In the rows, 128 means zero.
Known rows, with every way that one mark hangs from another
[ginof [kuluv rotatop]]: [179 127 106 142 126 115 148 125 137 118  83 154  82 159 152 104 167 124
  82 105 120  92 121 131 119 120 126 124 151 124 117 115  91 138  85 136
  97 148 129 145 142 135 106 108 144 134 114 104 110 123 128 118 131 110
 122 125 117 110 115 147 146]
[nodu moba rotatop]: [156 143 118 167 161 114 104  89 117  93 119  99 122 111 130 129 134  98
 104 165 104 116 180  84 129 133 103  51 162 168 133  95 112 125 130 144
 133 139 190 123 158 135 123 126 179 116 118 112 132 149 155 135 108  91
  70 109 138  75 193 116 151]
[kabet kuluv]: [143 129 178 129 142 127 128  66 105 176 135 137 134 149 123 117 181  94
 126  98 116 147 111 170 114 181 135 142  83 134 104 117 135 119 173 139
 137 110 158 137 136 126 114 131 121 156 164 129 146 146 165 118 128 132
 105 159 135  94 102 125 197]
[kuluv degu]: [135 155 148 144  81 128 138 109 111 163 135 101 143 145 127 134 147 134
 151 142 113 141 123 157 115 143 146 141 144 129 131 127 123 124 111 151
 122 127 154 129 140 141  87 124  97 162 116 135 142 106  99 120 100 130
 121  93 132 139 125 128 174]
[ginof [kuluv degu dusemo rotatop]]: [144 135  99 118 117 117 138 176 155 146 130 154  90 164 170 126 131 166
 133 148 107 130 122 152 112  99 118 138 197 112 140 139 133 126  49 122
 105 168 122 146 156 157  94 107 127 161  87 113 116 107  79 124 118 133
 172  63  99 144  90 141 157]
[nilol rotatop]: [120 135 136 161  95  94 159  62 121 131 125 143 129 145 113 150 131  82
 150 123 137 102  95 131 130 190 157 113  92 158 122  86 115 141 139 128
 116 118 138 141 150 121 162 135 119 130 148 123 137 103 157 108 102 129
 116 141 117 112 139 115 132]
[kabet [kuluv degu dusemo] nilol]: [ 94 121 172  92 106 143 131 111 147 187 163 121 154 164 138 162 167 123
 188 117 116 171  77 199 122 173 138 161 148 116 140 155 188 106 152 116
 150 136 118 142 110 139  86 139  74 141 159 169 135 100 112 105 128 150
 147 144 108 128  52 109 197]
[rotatop nilol [nodu [moba [kuluv ritud]]]]: [132 131 133 109 169 142 101 137 125 102 124 106 143 103  95 101 119 141
 109 112 153 131 145  80 140  87 132 113  60 134  96 116  97 136 177 140
 147 106 133  88  88  91 139 127 128  71 141 117 127 155 161 172 149 125
  92 132 143 152 177 132  89]
[kabet [kuluv ritud rotatop] nilol]: [134  97 159  96  85 159 128 105 125 135 115 155 127 124 132 140 165 105
 109  87 158 106  79 166 138 165 119 205 104  93 128 167 139 121 143 123
 135 101  80 159  82 115 139 137  83 175 177 161 110 121 136  90 159 135
 148 252 129 100  57 110 153]
[ginof [kuluv dusemo [rotatop nodu]]]: [135 108 111 138 172 109 135 159 135 117 113 170  86 152 174 107 129 142
 112 124 122 119 101 125 135 114 116 100 140 131 106 121 102 141  78  94
 105 160 110 145 150 131 164 109 182 125 106 114 127 129 113 145 121 121
 171  98  96 127 128 160 126]
[nodu [moba [kuluv ritud]] rotatop]: [157 129 146 130 156 112  75 114 106  97 136 111 119  70 119 101 115 132
  88 167 111 101 209  61 144  97  89 106 133 151 132 117 107 119 116 138
 132 121 151 128 139 129 104 101 148 130 148 109 111 136 118 135 138 115
  85 152 130 110 146  96 160]
[kuluv degu rotatop]: [136 141 114 150  77 138 149 136 126 142 126 121 125 129 133 133 125 139
 122 139 117 119 138 154 112 129 133 156 176 108 154 155 132 123  81 131
 111 122 130 137 149 154 119 136 113 181  99 126 120 120  96 103 106 127
 148 112 142 132 118 141 111]
[kuluv [rotatop nilol nodu]]: [117 118  94 152 137 137 169 134 124 100  89 122 116 131 127 128 125 114
 107  95 144 125  95 128 130 142 149  99 102 119 115 134 111 157 160 124
 126 115 115 117 108 115 173 155 154 104 106 131 144 157 153 134 134 112
 127 138 154 125 170 165  60]
[ginof kuluv]: [176 139 136 134 138 113 136  99 128 143  96 137  96 185 141  98 197 125
 111 110 118 117 105 130 120 133 137 110 124 137 104  96  77 136 100 152
 107 140 152 129 143 125  89  90 123 130 132 105 131 118 131 135 118 113
  98 100 108 121 122 146 197]
[nodu moba]: [154 141 157 146 142 128 122  91 125 114 113 125 132 130 119 120 146 104
 126 133 118 128 158 103 112 147 118  96 122 171 123  83 110 120 159 150
 128 121 162 101 156 136 133 111 158 121 139  94 124 141 157 139 119 102
  73  92 127  90 168 119 145]
[kuluv dusemo ritud rotatop]: [ 93 112 140 127 109 123 136 165 111 132 121 190 102 111 177 159  93 130
 133 151 125 119 120 134 145 127  82 165 138 129 153 144 125 127  87 112
 120 121  87 132 159 153 169 108 146 202 135 119 126 105  64 103 135 140
 177 143 113 131  92 134 132]
[kuluv degu dusemo ritud [rotatop nodu]]: [ 71 122 113 114 100 134 103 202 109 128 171 148 133  90 157 148  68 178
 137 168 129 127 111 137 158  90  96 174 136 107 134 177 129 124  54  98
 123 124  87 130 114 145 164 122 132 195 104 143 140 105  49 128 111 146
 225 123 106 174 109 142  96]
[moba [kuluv degu dusemo]]: [116 139 175 128 118 108 126 135 116 178 159 128 141 130 137 121 130 157
 174 151 102 150 166 140 119 116 132 160 158 131 155 134 164 114 119 124
 110 135 121 131 168 159  87  96 120 129 130 125 131  97  65 123 118 149
 125  78 118 172  78 115 171]
[kabet kuluv [nilol rotatop]]: [118 114 161 117  96 121 152  42 134 151 140 137 154 161 101 152 168  62
 165  84 150 114  54 172 136 223 159 152  77 131 120 101 158 131 182 118
 138 119 116 158  97  99 144 154  74 100 191 162 130 106 201  95 133 140
 120 223 110  88  80  91 154]
[kuluv degu [rotatop nodu]]: [128 136 111 153  97 132 138 149 112 119 136 115 145 112 126 117 104 155
 122 134 127 124 128 142 124 118 132 143 146 116 128 156 121 132  86 112
 116 121 116 140 122 140 160 144 144 156  91 150 133 134 114 126 102 120
 172 124 129 142 147 144  81]
[rotatop nilol nodu]: [118 135 126 146 153 132 148 108 116 123  97  99 125 154 112 128 145 111
 138  97 147 148  75 130 135 150 164  79  67 129  91 114  96 153 188 142
 144 112 146 103 101  99 145 147 133  78 119 136 164 148 160 148 123 117
 103 116 148 142 192 161 104]
[moba [kuluv [rotatop nilol]]]: [152 119 123 140 127 123 170 125 134 133  80 129 115 135 121 116 138 112
 109  95 131 117 148 119 115 125 156 140 127 113 145 128 133 140 163 140
 110 102 112 133 149 130 107 125 122 105 128 112 116 136 134 115 157 125
  87 153 162 138 118 136  99]

Rows
[119 119 137 120 203 127 121 140 140 112 127 118 145 135 109 117 114 130
 142 117 129 155 145  90 123 111 137  78  92 150 110 103 140 133 190 118
 139 131 135  82 121 107 143 122 169  33 126 117 141 154 157 175 143 129
  86  73 136 141 177 137  89]  [rotatop nilol [nodu [moba [kuluv dusemo]]]]
[172 118 136 141 140 125 117 115 128 107 106 138 132  95 121  97 122 119
  91 124 118 107 216  89 104 114 106 128 150 151 147 105 124 120 142 125
 101 117 125 120 163 142 140 107 165 103 137  99  94 149 149 128 144 106
  83 120 128  98 135 110  98]  [nodu [moba [kuluv rotatop]]]
[151 114 115 135 146 106 142 150 146 131 100 176  78 170 180 122 149 137
 114 127 112 119 106 135 125 130 110 113 179 126 130 117 118 134  73 121
 101 159 117 141 177 147 121 101 155 138 114 107 120 116 100 124 128 124
 151  86  99 119  99 146 149]  [ginof [kuluv dusemo rotatop]]
[149 120 114 106 139 144 117 151 138 106  99 138 124  90 112 111 112 134
  86 119 140 112 184  79 122  83 113 154 116 118 138 123 112 126 145 151
 130 105 112 105 117 121 122 115 121 117 137  97  94 146 146 132 166 123
  90 150 149 129 133 120  94]  [nodu [moba [kuluv ritud [rotatop nilol]]]]
[158 133 114 136 178 118 115 107 139 100 105  85 117 119 109 121 131 106
  98 141 111 124 199  73 123 103 131  59 151 147 134  95 134 132 175 154
 137 130 185 119 148 119  81 133 151  64 125 109 122 163 158 151 142 106
  39 115 166 114 177 108 123]  [nodu [moba kuluv] [rotatop nilol]]
[134 117 142 109  72 158 148 108 141 155 133 112 147 139 124 144 170 115
 132  98 133 131  97 193 112 161 143 189 151  93 149 165 170 116 132 123
 134 119 107 161  98 135 101 154  75 149 143 172 117 126 148  94 134 139
 148 204 133 106  61 112 141]  [kabet [kuluv degu rotatop] nilol]
[125 137 110 135 173 141 130 112 135  94 105 101 138 140 106 120 132 113
 123 106 144 148 116  95 124 130 146  59  73 150  87 102 103 143 189 149
 149 126 158  83 100  92 156 148 157  63 120 117 146 158 193 169 132 110
  90  93 150 120 217 149  87]  [rotatop nilol [nodu moba]]
[124 119  89 115 143 156 118 167 130  69 102 139 120  94 121 124  96 130
  83 118 162 115 119  92 143  99 110 125  86 116 112 138  91 146 147 133
 145 116 112 102  92 103 183 148 140 132 119 119 123 151 158 146 145 122
 140 151 143 130 186 151  57]  [kuluv ritud [rotatop nilol [nodu moba]]]
[ 82 129 124 117  82 132 122 189 123 145 156 161 122 103 162 163  82 165
 141 177 119 132 130 149 138 103  94 183 172 100 164 179 143 118  62 124
 123 124 100 127 145 161 137 116 112 231 116 125 129  90  45 102 118 155
 204 120 111 159  79 136 133]  [kuluv degu dusemo ritud rotatop]
[144 139  91 152 167 124 125 102 138  88 102  89 109 136 121 140 135 103
 109 153 117 137 150  85 126 130 130  36 146 155 134  92 123 135 169 164
 154 137 200 109 133 124  99 151 157  86 113 111 140 163 171 150 132 100
  56  96 164  86 207 129 131]  [nodu moba [rotatop nilol]]
[151 150 129 123 124 125  67 140 110 110 157  85 136  64 113 105 103 154
  99 189 111 102 216  77 137  69  95 129 163 132 146 135 118 107  89 148
 133 130 156 134 124 137  76 104 122 147 126 123 111 127  92 141 122 118
 103 127 140 137 137  94 164]  [nodu [moba [kuluv degu ritud]] rotatop]
[139 128 107 134 119 130 144 157 128 132 123  92 137 110 111 103 111 155
 118 108 133 132 142 128 119  90 160 151 134  94 131 163 136 139 133 118
 121 116 107 136 109 123 116 146 115 100 103 141 127 140 123 136 133 138
 131 129 154 171 132 141  73]  [moba [kuluv degu [rotatop nilol nodu]]]
[126 129  98 117 128 149 134 142 131 153 147 110 142 138 103 122 134 134
 114  92 136 153  97 176 117 131 154 145  99  90 110 163 150 126 154 121
 150 120 133 144  89 112 128 181 106 144 110 158 148 168 171 128 130 146
 165 149 160 127 129 154 106]  [kabet [kuluv degu [rotatop nilol nodu]]]
[139 133 143 145 157 100 112  85 114 101 155 129 163 100  84 103  96 101
 130 117 147 104 149  81 133 144 138  99  63 174 100  80 111 138 144 102
 115 124 125 127 134  96 198 129 158  63 146 124 124 130 190 147 110 123
 109 130 102 120 174 105  72]  [nilol [rotatop [nodu [moba kuluv]]]]
[146 122 147 145 189 105  93 120 116 107 140 121 125 104 143 118 109 125
 132 176  89 121 214  76 131 110  96  67 178 173 150 100 149 113 125 120
 127 153 160 123 183 151 110 107 193  95 129 116 120 138 120 142 131 110
  70 108 123 103 149  97 144]  [nodu [moba [kuluv dusemo]] rotatop]
[154 152  94 129 152 130 104 132 147 113 132  61 129 113  98 119 121 137
 116 159 105 139 202  87 114  90 138  81 179 135 152 117 142 120 143 164
 145 141 188 120 124 129  55 138 126  87 108 122 118 151 140 153 129 121
  68  94 165 129 161 111 123]  [nodu [moba [kuluv degu]] [rotatop nilol]]
[102 107 147  96  97 151 139 132 155 161 152 145 144 148 152 159 147 123
 171 119 120 150  90 203 121 167 132 181 172  98 157 173 201 109 129 107
 142 136  90 158 117 146 113 149  95 149 143 165 125 109 118 100 139 148
 173 169 120 114  49 112 150]  [kabet [kuluv degu dusemo rotatop] nilol]
[ 92 125 116 144 119 132 127 176 116 130 158 138 133 112 158 140  83 163
 148 154 112 136 116 148 131 113 115 137 166 121 136 159 153 130  78  90
 118 144 105 131 149 153 166 138 165 154  90 147 144 124  83 124 107 136
 196  84 113 151 128 146  87]  [kuluv degu dusemo [rotatop nodu]]
[115 130 150 107  72 125 142  67 141 162 165 110 166 163  88 158 158  92
 174 103 150 128  61 188 124 195 170 168 100 114 131 134 174 123 155 121
 145 124 122 165  81 113 113 159  47 120 166 172 129 100 178  99 115 150
 146 185 114 118  71  91 159]  [kabet [kuluv degu] [nilol rotatop]]
[133 131 132 132 186 133 120 123 131 103 116  89 148 121  95 100 131 126
 115 100 145 141 156  83 120 112 152  78  72 141 102 102 108 138 198 136
 137 118 148  92 105  95 142 134 146  37 127 113 136 162 181 173 144 113
  64 100 150 139 187 136  87]  [rotatop nilol [nodu [moba kuluv]]]
[106 101 120 117 163 133 151 128 146 163 123 166 112 160 152 155 140 100
 147 103 124 160  97 176 106 170 129 129 120 116 140 137 173 126 188 126
 145 125 129 131 144 133 137 155 135 150 140 124 143 157 150 110 155 152
 143 141 152 105  92 144 132]  [kabet [kuluv dusemo [rotatop nilol]]]
[104 133 148 105  95 135 129  73 132 148 177 108 180 137  84 143 143 101
 165  93 158 129  51 176 140 179 172 163  78 115 101 142 159 127 149  96
 151 126 114 164  56  96 144 168  61 108 159 188 136 109 192 115 108 150
 166 201 108 129  96  98 129]  [kabet [kuluv degu] [nilol [rotatop nodu]]]
[125 135  94  99 105 122 108 197 143 146 134 167  98 136 170 129 118 183
 118 155 123 118 112 145 134  77 101 171 178  98 134 153 112 120  31 127
 115 156 107 144 133 151 100  91 104 208 106 109 111  90  52 119 126 149
 202  89  97 157  76 142 177]  [ginof [kuluv degu dusemo ritud rotatop]]
[107 116  95 125 117 147 144 158 110 103  99 136 110 104 131 132 108 128
  96 108 161 112  87 117 151 110 127 143  76 100 109 154  84 150 137 132
 134  97 101 119  85 103 169 147 127 149 118 132 136 145 128 127 144 131
 157 178 149 145 153 159  70]  [kuluv ritud [rotatop nilol nodu]]
[126 135 104 120 100 155  84 180 117  92 158 122 151  73 117 117  78 170
  88 155 145 108 150 109 137  77  97 167 123 113 117 168  98 120  68 121
 127 121 115 114  89 127 163 132 127 181 106 129 113 131 115 140 112 125
 191 135 117 144 157 136  75]  [kuluv degu ritud [rotatop [nodu moba]]]
[ 98 108  99 134 136 126 180 147 152 127  93 161  95 156 160 171 118 113
 153 126 124 155 111 140 122 152 142 108 161 124 157 119 146 138 150 124
 126 131 113 114 165 147 141 136 154 128 111 112 144 133 109 110 141 133
 132 105 146 122 124 154 102]  [kuluv dusemo [rotatop nilol]]
[105 121 153 147  95 118 160  64 115  99 127 124 153 145 112 151 136  77
 167  99 158 102  50 128 159 189 165 116  78 140 110 101 119 151 151 104
 121 126 101 147  92  97 184 144 113  68 158 168 137  99 166 113 105 118
 130 184  97 123 143 105  98]  [kabet [nilol [rotatop nodu]]]
[ 79 145 161 108  94 129 107 161 110 167 170 144 132 131 147 155 112 158
 178 177 117 158 115 150 151 118 104 179 133 121 146 152 131 115  78 140
 133 128 122 115 132 149 102  99  93 213 131 124 140  84  48 119 110 156
 180  87 103 175  87 128 190]  [kuluv degu dusemo ritud]
[134 127 139 105 141 112 114 145 126 146 125 182  90 161 165 124 154 148
 138 141 126 120  90 126 151 110 100 132 123 131 114 115  94 129  80 135
 120 148 121 125 135 131 102  76 116 173 143 101 128  90  81 138 131 137
 152  96  93 145  89 141 216]  [ginof [kuluv dusemo ritud]]
[131 141 154 114 149 119 104 143 140 145 156 123 155 118 118 116 115 154
 150 160 101 150 206 107 114 109 112 128 168 155 154 118 164 104 126 133
 116 143 134 107 159 152 101 101 142 111 130 105 109 116 100 146 123 137
 106  50 112 137 114 103 147]  [nodu [moba [kuluv degu dusemo]]]
